Known rows, with every way that one mark hangs from another
j450{j430{j276}}: [-13.3  21.8  11.9 -15.8  -3.5   4.4 -11.2  -7.2   5.6 -13.8  -6.4   6.3
   3.2 -18.1 -20.0   3.6 -17.6 -19.0 -48.1  22.6  -3.4   8.3 -24.5  22.4
  -1.7]
j350{j364 j416 j554{j553{j450}}}: [-19.3  -7.8 -22.6  -3.7  25.2  -0.9  21.0  -6.8 -32.1  19.1 -39.0  27.7
 -25.5  -7.9  -6.7   7.3 -19.5 -30.7  12.9 -14.2  10.5   8.7   1.2 -27.9
  18.8]
j553{j364}: [-23.9   4.0  11.2 -24.1  15.1 -10.7  12.5 -24.3   2.0   2.9  -8.6  11.0
 -11.0  -9.5 -17.3  -8.0 -25.4 -36.4 -16.0  13.0  -3.2   0.5  -0.5  -3.0
 -13.2]
j553{j364{j350{j416}} j450{j430{j276{j313}}} j554}: [ 29.4 -14.0 -11.8  -0.8  13.1   2.5  31.0  22.8   2.0  11.0 -34.4   8.5
 -19.0 -18.5 -22.0   0.9 -13.0 -25.4  -1.2  -4.9  -6.7  32.5 -10.0 -23.1
  16.8]
j416{j350{j364 j554} j430}: [-16.9  17.7  21.8   1.5  -5.7  -3.2  -5.5  12.3  10.5  21.1   3.5  26.6
  -1.2   7.3 -17.9  26.7 -30.9 -41.1   9.1  14.0  15.0  -4.0  33.5  13.2
 -12.0]
j416{j350{j364} j430{j276}}: [  3.0  33.5  -2.7  10.6 -16.0   6.7  -3.1  10.0  10.4   7.9  21.9  11.2
   6.9 -11.6 -18.1  17.1 -22.7 -37.8   0.9  30.8   3.6  -6.4   0.5  25.5
   1.3]
j350{j416{j430{j276 j450}} j554{j553{j364}}}: [ 17.2   6.2 -30.6  -5.5   1.5   9.5  32.8  17.7 -12.2  -3.3 -22.7  34.6
  -4.7 -25.8  -4.7 -20.7 -24.0  18.7  10.8  32.9   7.2  -6.5  -0.2 -14.4
  20.1]
j313{j276{j430}}: [-18.8  12.7  -6.8 -22.1   3.4  -0.6  -2.2   1.8   6.0  -2.1  -0.1  24.2
   5.2  -7.5  -5.1 -19.7 -11.3   6.6 -14.9  27.5   7.6 -11.4  -5.4  56.9
 -36.4]
j350{j416{j430{j276}} j554}: [-14.1  24.8  -4.1  -3.7  -2.7  13.2   6.1   2.1  11.4  14.2  -3.7  28.3
   2.1 -25.2 -11.5  -2.4 -30.5  -7.1 -37.0  18.9   8.4 -11.7  -4.2  12.9
  12.7]
j313{j276{j430{j450}}}: [ -0.3  14.4  -8.1 -19.0  -2.9   5.6  -1.3   1.9  11.1 -21.6 -11.4  31.4
   7.4 -13.6   1.8 -33.2 -22.2  12.1   0.8  30.5   0.4  -1.9   1.8  45.9
 -42.1]
j350{j364{j553} j416{j430} j554}: [-33.5  16.4   1.3 -11.7   2.0 -13.6   9.3  30.6   2.1  34.1 -14.0  27.8
 -10.9   0.3  -9.7  -3.2 -32.4 -23.3  -5.1  -6.5   9.6 -15.4  -2.7  -2.9
  21.2]
j423{j364 j416{j350{j554{j553}} j430{j276 j450}}}: [ 40.1  32.9 -15.7  10.4 -20.8   9.8  17.2  34.2 -12.9 -29.0 -15.1  44.6
   9.9 -23.1 -14.9  23.8 -19.3   0.7  39.7  56.7  -0.2   4.3  -8.9 -23.5
  30.1]
j350{j554}: [-30.3  11.6  45.5 -19.5  12.3  -3.1   5.8 -14.7   6.4   8.5 -22.3  27.8
  -5.2  -6.7 -21.4   6.3 -27.5 -45.0 -44.6  10.1   3.7   8.1  10.2   3.4
 -11.0]
j350{j416{j430{j276{j313} j450}} j554{j553{j364}}}: [  7.5   3.7 -32.8  -8.0  -1.0   9.3  44.9  42.0  -3.2  -0.7 -34.6  28.7
 -17.3 -18.0 -10.1  -3.6 -15.9   7.7  15.5  37.1   3.9   4.4 -12.5  -0.7
  14.3]
j423{j364{j350{j416{j430{j276 j450}}}}}: [ 21.7  31.6 -18.1  -3.9  -5.0  30.5  18.9 -10.4  15.3 -29.8  -4.4  27.8
  24.1 -36.8 -11.6 -27.8 -33.2 -20.5   6.9  23.3  -6.1  -0.5  -4.8  -5.1
  21.3]
j416{j350{j554{j553}} j430{j276{j313} j450}}: [ 31.5  21.8  10.3  10.0 -16.2  14.0  26.1  49.2  18.1 -16.5 -24.7  29.5
   2.5  -5.9 -28.1  33.9 -11.4 -16.5   4.3  61.4  -5.7  18.3  -1.8  13.8
  -7.7]
j554{j350}: [-10.0  13.5  39.0 -12.4  11.3   2.4   7.8 -26.1   7.4  -6.9  -9.9  15.6
  10.8 -14.4 -32.7   6.9 -35.1 -43.0 -32.9  12.7  -8.0  15.0 -17.3  11.1
 -43.4]
j364{j350{j416}}: [ -7.4  12.8  -1.0  -8.6  16.0  -4.7  10.5 -33.2  24.8  -8.6  -7.9  16.4
  -2.7 -19.7 -30.3   3.0 -32.6 -53.1 -28.9  -2.1  -9.4   9.4  -4.4  10.2
  -2.8]
j276{j313 j430}: [-33.7  13.1   7.3 -20.5  -3.6  -8.1  13.4  12.9  20.4  -1.9 -12.3  17.9
 -10.8   3.0 -21.9  23.7 -18.1 -17.4 -18.2  18.5  -0.2   5.3 -19.3  51.5
 -41.8]
j416{j350}: [  2.8  24.3  22.3   3.5   5.0 -10.8  -8.1 -29.6  40.4 -17.6   0.4  10.5
   0.7  -6.1 -27.7  28.3 -24.1 -52.8 -17.4  24.7 -12.5   5.3   5.6   8.1
 -21.2]
j364{j553{j554}}: [  1.1  12.0  70.7 -14.6   8.8 -34.4  23.4  11.9  20.8  18.4 -21.3  17.4
  -6.1 -10.7 -29.9   2.3 -19.4 -37.6 -55.1  19.1 -13.9   6.7 -14.5 -16.1
  15.4]
j430{j276}: [-13.6  27.3  20.3 -12.1   1.9   5.8   8.5 -16.5   6.5  -4.0  -5.4  12.3
   3.0 -25.5 -22.1  -1.2 -19.6 -42.1 -53.0  28.1  -7.2   7.2 -22.2  16.3
   3.4]
j430{j276{j313} j450}: [ -5.7  26.2  16.0 -10.2  -6.8  10.4  21.8   7.6  21.1 -21.5 -29.6  14.4
  -8.1 -24.3 -21.0   1.1 -22.1 -49.4 -35.8  32.6 -17.6  27.5 -25.2  20.6
  -9.7]
j416{j350 j430{j276 j450}}: [ 33.8  36.4   2.0  13.7 -22.2  17.7  -5.4  -3.7  36.2 -26.5   9.2  18.7
  18.3 -21.6 -18.0   8.4 -34.2 -17.2  -3.2  48.4 -14.4   2.4   4.8  11.1
 -19.3]
j364{j350 j553}: [  2.6  14.9  34.9 -18.0   9.7  -9.5  17.9   7.8  11.8  -0.2 -13.4  16.3
  10.0  -2.2 -39.9  -0.2 -22.8 -59.2 -40.7  12.2 -18.8  15.5 -19.7  -4.9
   0.2]

Rows
[ 30.3   2.0 -45.7  -5.3  -1.4  11.7  49.9  33.6  -0.8 -12.2 -20.0  19.3
  -6.8 -23.8 -26.7  -2.7 -16.7  -7.8  21.4  38.5  -9.3  14.0 -23.9   7.0
   9.3]
j554{j553{j364{j350{j416{j430{j276{j313} j450}}}}}}
[  9.4  -2.7  -3.5  10.0   2.6   9.5   7.0  18.7 -25.1  18.3  -9.9  27.1
  -4.6  10.3 -16.2  35.3 -18.6 -16.7  36.3  17.8  10.4   3.2  24.0 -21.2
  -9.2]
j416{j350{j364 j554{j553{j450}}} j430}
[ 37.3  13.8  41.6   4.3  -4.6 -14.8  24.8  17.7  33.0   1.1 -17.9  27.7
  11.4 -23.9 -24.1  -9.7 -47.5   1.0  -9.7  17.5 -16.8   2.9 -14.4 -18.4
 -14.1]
j364{j553{j554{j350{j416{j430{j450}}}}}}
[ -0.5  19.9  26.0   2.0  -5.5   1.8  -9.5   0.5  30.4   3.9   3.9  26.3
   7.8   2.5 -24.3  29.8 -31.1 -23.0 -10.6  28.8   3.5  -6.2  29.8   9.0
 -25.1]
j416{j350{j554} j430}
[ 14.7   8.9   1.6   5.0   4.0 -13.1  10.0  29.4  -8.1  20.1 -29.9   8.4
 -14.3 -18.8  -5.8 -11.5 -16.2 -16.4 -12.2 -15.5  -4.1  10.4 -26.7 -33.6
  47.8]
j350{j364{j553{j450{j430{j276}} j554}} j416}
[ 26.4  48.9 -20.3   9.0 -23.3  -0.3   2.0  36.4   8.4 -16.2  10.0  19.7
  15.2 -17.0 -20.4  18.8 -17.7 -16.6  19.5  46.5 -15.7 -11.3 -40.7 -22.2
  32.9]
j423{j364{j553} j416{j350 j430{j276}}}
[ 28.8  29.8 -54.2  24.3 -24.1   6.0  -2.9  45.6 -23.3  14.0   7.1  16.3
  -2.1 -11.4 -15.0  25.3 -27.7 -23.1  35.3  19.0 -15.2   5.0 -36.1 -31.1
  19.5]
j423{j416{j350{j364{j553{j450}}} j430{j276}}}
[-18.1  -8.9 -32.5  -4.3  13.0   8.2  16.8   7.3 -35.5  27.8 -20.1  29.2
 -17.1  -6.4  -5.1  12.3 -25.9   1.0  22.9  -2.5  15.1  -6.2   6.0 -20.3
   9.9]
j350{j364 j416{j430} j554{j553{j450}}}
[ 27.4 -16.1 -11.4   1.1  16.2  -1.8  -2.1   5.7 -15.8  -9.3 -30.8  17.6
  -8.3  14.1 -16.8  23.6  -9.1  -2.0  36.3  14.5   3.2  13.9  19.5 -43.9
 -12.8]
j416{j350{j554{j553{j364 j450{j430}}}}}
[-28.7  13.1   2.1 -10.8   3.9  -0.3   0.2  -9.9  20.1  12.9  -5.4  28.5
  -5.6 -11.7 -13.1   7.4 -37.7  -6.8 -24.4   7.8   7.8 -14.9  10.9  10.2
  -6.0]
j350{j416{j430} j554}
[ 12.1  31.7   8.4  -8.2   1.3  18.3  26.4  34.3   1.4   6.7 -14.0  35.1
  26.4 -15.4 -19.6 -23.7 -17.5 -27.8 -11.8  15.1   3.1  -7.3 -11.1 -22.2
  49.2]
j423{j364{j350{j416{j430{j276}} j554} j553}}
[-22.7  19.8  11.2 -18.3  -6.0   3.8   0.8  18.1  14.2 -11.4 -19.1   0.6
 -10.0 -10.4 -26.7  19.2  -9.8 -30.6 -46.9  26.9  -6.8  18.6 -35.8  35.8
  -7.9]
j450{j430{j276{j313}}}
[ 12.7 -14.0  21.6 -10.9  23.3  16.0  28.5  -2.6 -35.5   6.1 -34.9  33.4
   3.0  -2.0 -32.5  13.8 -16.4 -39.0 -14.6   9.5  -2.7  29.7   8.1 -30.3
  -6.5]
j364{j350{j554{j553{j450}}}}
[-11.3   5.2  -7.6  -4.7  20.3 -14.1  25.7 -12.8 -13.4   0.1 -18.1  15.4
  -9.6 -16.6 -26.0   9.7 -24.3 -38.1   4.7   0.1   4.1   7.9 -31.8  11.3
  -6.4]
j554{j350{j364 j416} j553}
[ -4.9  29.8   8.9   0.6   1.9 -11.2  -1.4  -4.7   9.5 -16.4 -17.5  34.4
  -5.6  -9.5 -18.4  31.9 -24.1 -50.9  17.2  16.7   0.0   7.2   5.0 -24.1
  14.1]
j423{j364 j416{j350{j554}}}
[  1.5  30.2 -14.4   7.7  -8.5 -34.6  -1.0  24.3   5.4   3.4  -6.8  15.7
 -18.9  -1.8 -25.9  32.6 -27.3 -61.8  15.2   7.5 -14.2   9.6 -30.0 -11.3
  13.4]
j423{j416{j350{j364{j553}}}}
[ 34.4  16.4  20.0  20.7 -14.6  -1.7  26.6  69.3   6.6  33.7 -11.5   9.2
  -6.6  -1.8 -22.7  28.7  -9.4 -37.6   8.5  26.3 -11.9  16.0 -12.8 -21.0
  18.8]
j416{j350{j364{j553{j450 j554}}} j430{j276{j313}}}
[-16.5  15.8   2.4 -16.7 -10.0  -2.7  15.3  11.9  25.7 -22.1 -24.6  24.8
 -10.1  -2.8 -15.2  10.4 -28.1 -10.8  -3.9  20.5  -7.3  14.8 -10.3  43.3
 -49.6]
j276{j313 j430{j450}}
[ 26.7 -11.0  -4.7   6.0  22.0   1.2  17.4  -2.3 -14.9  -0.8 -29.7  24.2
  -8.6   7.1 -18.2  19.2 -10.3 -25.2  32.2  20.2  -0.5  12.6  21.8 -51.1
  -8.3]
j416{j350{j554{j553{j364 j450}}}}
[ 34.2   2.1  35.0   8.7  18.8 -10.1  25.1  -0.6  13.2  11.6 -31.8  18.3
   1.7 -20.8 -23.8  -3.8 -33.5 -26.0 -15.6  -6.2 -19.7  16.3 -24.7 -50.2
  -6.2]
j364{j553{j450 j554{j350{j416}}}}
[ 39.3   7.4 -38.0   2.3  -0.3  15.5  35.1   6.2  -8.7 -17.9  -9.5  22.8
  11.2 -33.4 -16.0 -19.4 -31.9  19.4  25.4  37.7  -4.4  -0.3 -29.4  -6.8
 -11.4]
j554{j350{j416{j430{j276 j450}}} j553{j364}}
[-13.8  14.9   9.1 -16.1  11.8  12.7  14.1  -8.6   8.1   3.9  -9.8  36.3
  13.7 -12.0 -18.0  -7.1 -30.8 -27.3   0.1   3.1  11.7  -8.9  20.1  -7.3
  14.5]
j423{j364{j350{j416{j430} j554}}}
[ 13.2   1.2  53.1  -6.2  12.3 -14.9  20.9   6.2   3.8  18.7 -27.4  16.6
  -4.7 -10.1 -21.8   1.6 -21.5 -29.2 -35.0   7.8 -19.3  14.1  -9.6 -46.0
   7.3]
j364{j553{j450 j554}}
[ 46.4   8.7  19.1  11.7   5.9   1.9  12.0  19.4   6.0   1.8 -30.7  12.0
  10.8 -24.7 -21.3  -8.9 -23.1  -2.0 -23.1  -1.7 -15.7  20.0 -40.0 -38.4
   9.7]
j364{j553{j450{j430{j276}} j554{j350{j416}}}}
[  1.2   5.1  14.9  -3.0  12.1   6.9  13.2  10.1 -24.9  14.0 -23.4  14.0
   5.8  -0.7 -21.7  -6.5 -31.9 -51.6   6.7 -11.9 -11.4  21.3 -28.0 -34.3
 -21.4]
j554{j350{j364{j553{j450}}}}
[ 42.2  19.5  24.1   3.3 -12.3  -3.5  46.4  58.5  35.5   5.0 -25.4  23.3
   1.4 -25.5 -31.9  -1.5 -25.6 -25.6 -25.8  29.9 -21.7  21.3 -23.5   1.2
  25.1]
j364{j350{j416{j430{j276{j313} j450}}} j553{j554}}
[ 19.0  11.7 -20.5   4.3  -0.7  29.5  30.0  56.5  -2.2  20.8 -29.0  27.0
   5.2  -5.9 -26.0   4.7 -20.2 -30.0 -11.5   7.5 -11.5  18.6 -20.9 -22.5
  17.2]
j364{j350{j416{j430{j276{j313}}} j554} j553{j450}}
[  0.9  29.3 -25.6   7.9 -21.8 -26.7  -5.2  37.4   3.1  12.7  11.5  17.5
 -11.0   1.0 -24.5  37.7 -33.8 -31.0  26.0  18.9 -10.4  -5.4 -25.5  -3.4
   6.7]
j423{j416{j350{j364{j553}} j430}}
[ 19.4 -23.8 -13.1 -13.9  19.8   7.4  10.8  -6.3 -38.7 -12.6 -25.7   8.4
   2.3  -0.2 -23.4   4.4 -19.1   7.7  24.6  10.8  -4.0  18.4 -22.0 -32.3
 -40.8]
j554{j350 j553{j364 j450{j430}}}
[-43.4  12.8   7.0 -11.3  16.5 -13.3   8.8 -13.1   4.0  21.3 -25.4  26.9
 -24.2 -10.6  -8.4  -0.1 -30.2 -54.9 -15.2 -19.0  14.7   1.7  10.3   4.8
  14.5]
j350{j364 j416 j554}
[ 20.7  17.6 -27.3   6.1  -6.5  15.0  29.4  13.1 -18.2  -9.6  -9.0  24.6
   7.7 -32.7 -15.9  -8.6 -33.8  -3.6  20.2  24.8   2.1   5.5 -34.8  14.8
  -2.5]
j554{j350{j364 j416{j430{j276 j450}}} j553}
[ 11.4  -3.7  31.6  -3.9  23.1 -25.1  31.8 -20.4  18.0  12.5 -18.5  18.5
  -9.2 -25.3 -22.9  -9.6 -33.7 -28.0 -10.2  -0.4  -0.4   7.5  -2.4 -17.1
 -11.1]
j553{j364 j554{j350{j416}}}
[-16.8   7.2   1.4  -9.7  10.6  -1.3   8.6   7.5 -20.3  16.8 -23.3  10.6
  -9.6   0.6 -11.9  -5.8 -24.0 -50.4  -3.8  -8.9 -11.2  10.2 -17.8 -32.2
   3.7]
j350{j364{j553{j450}}}
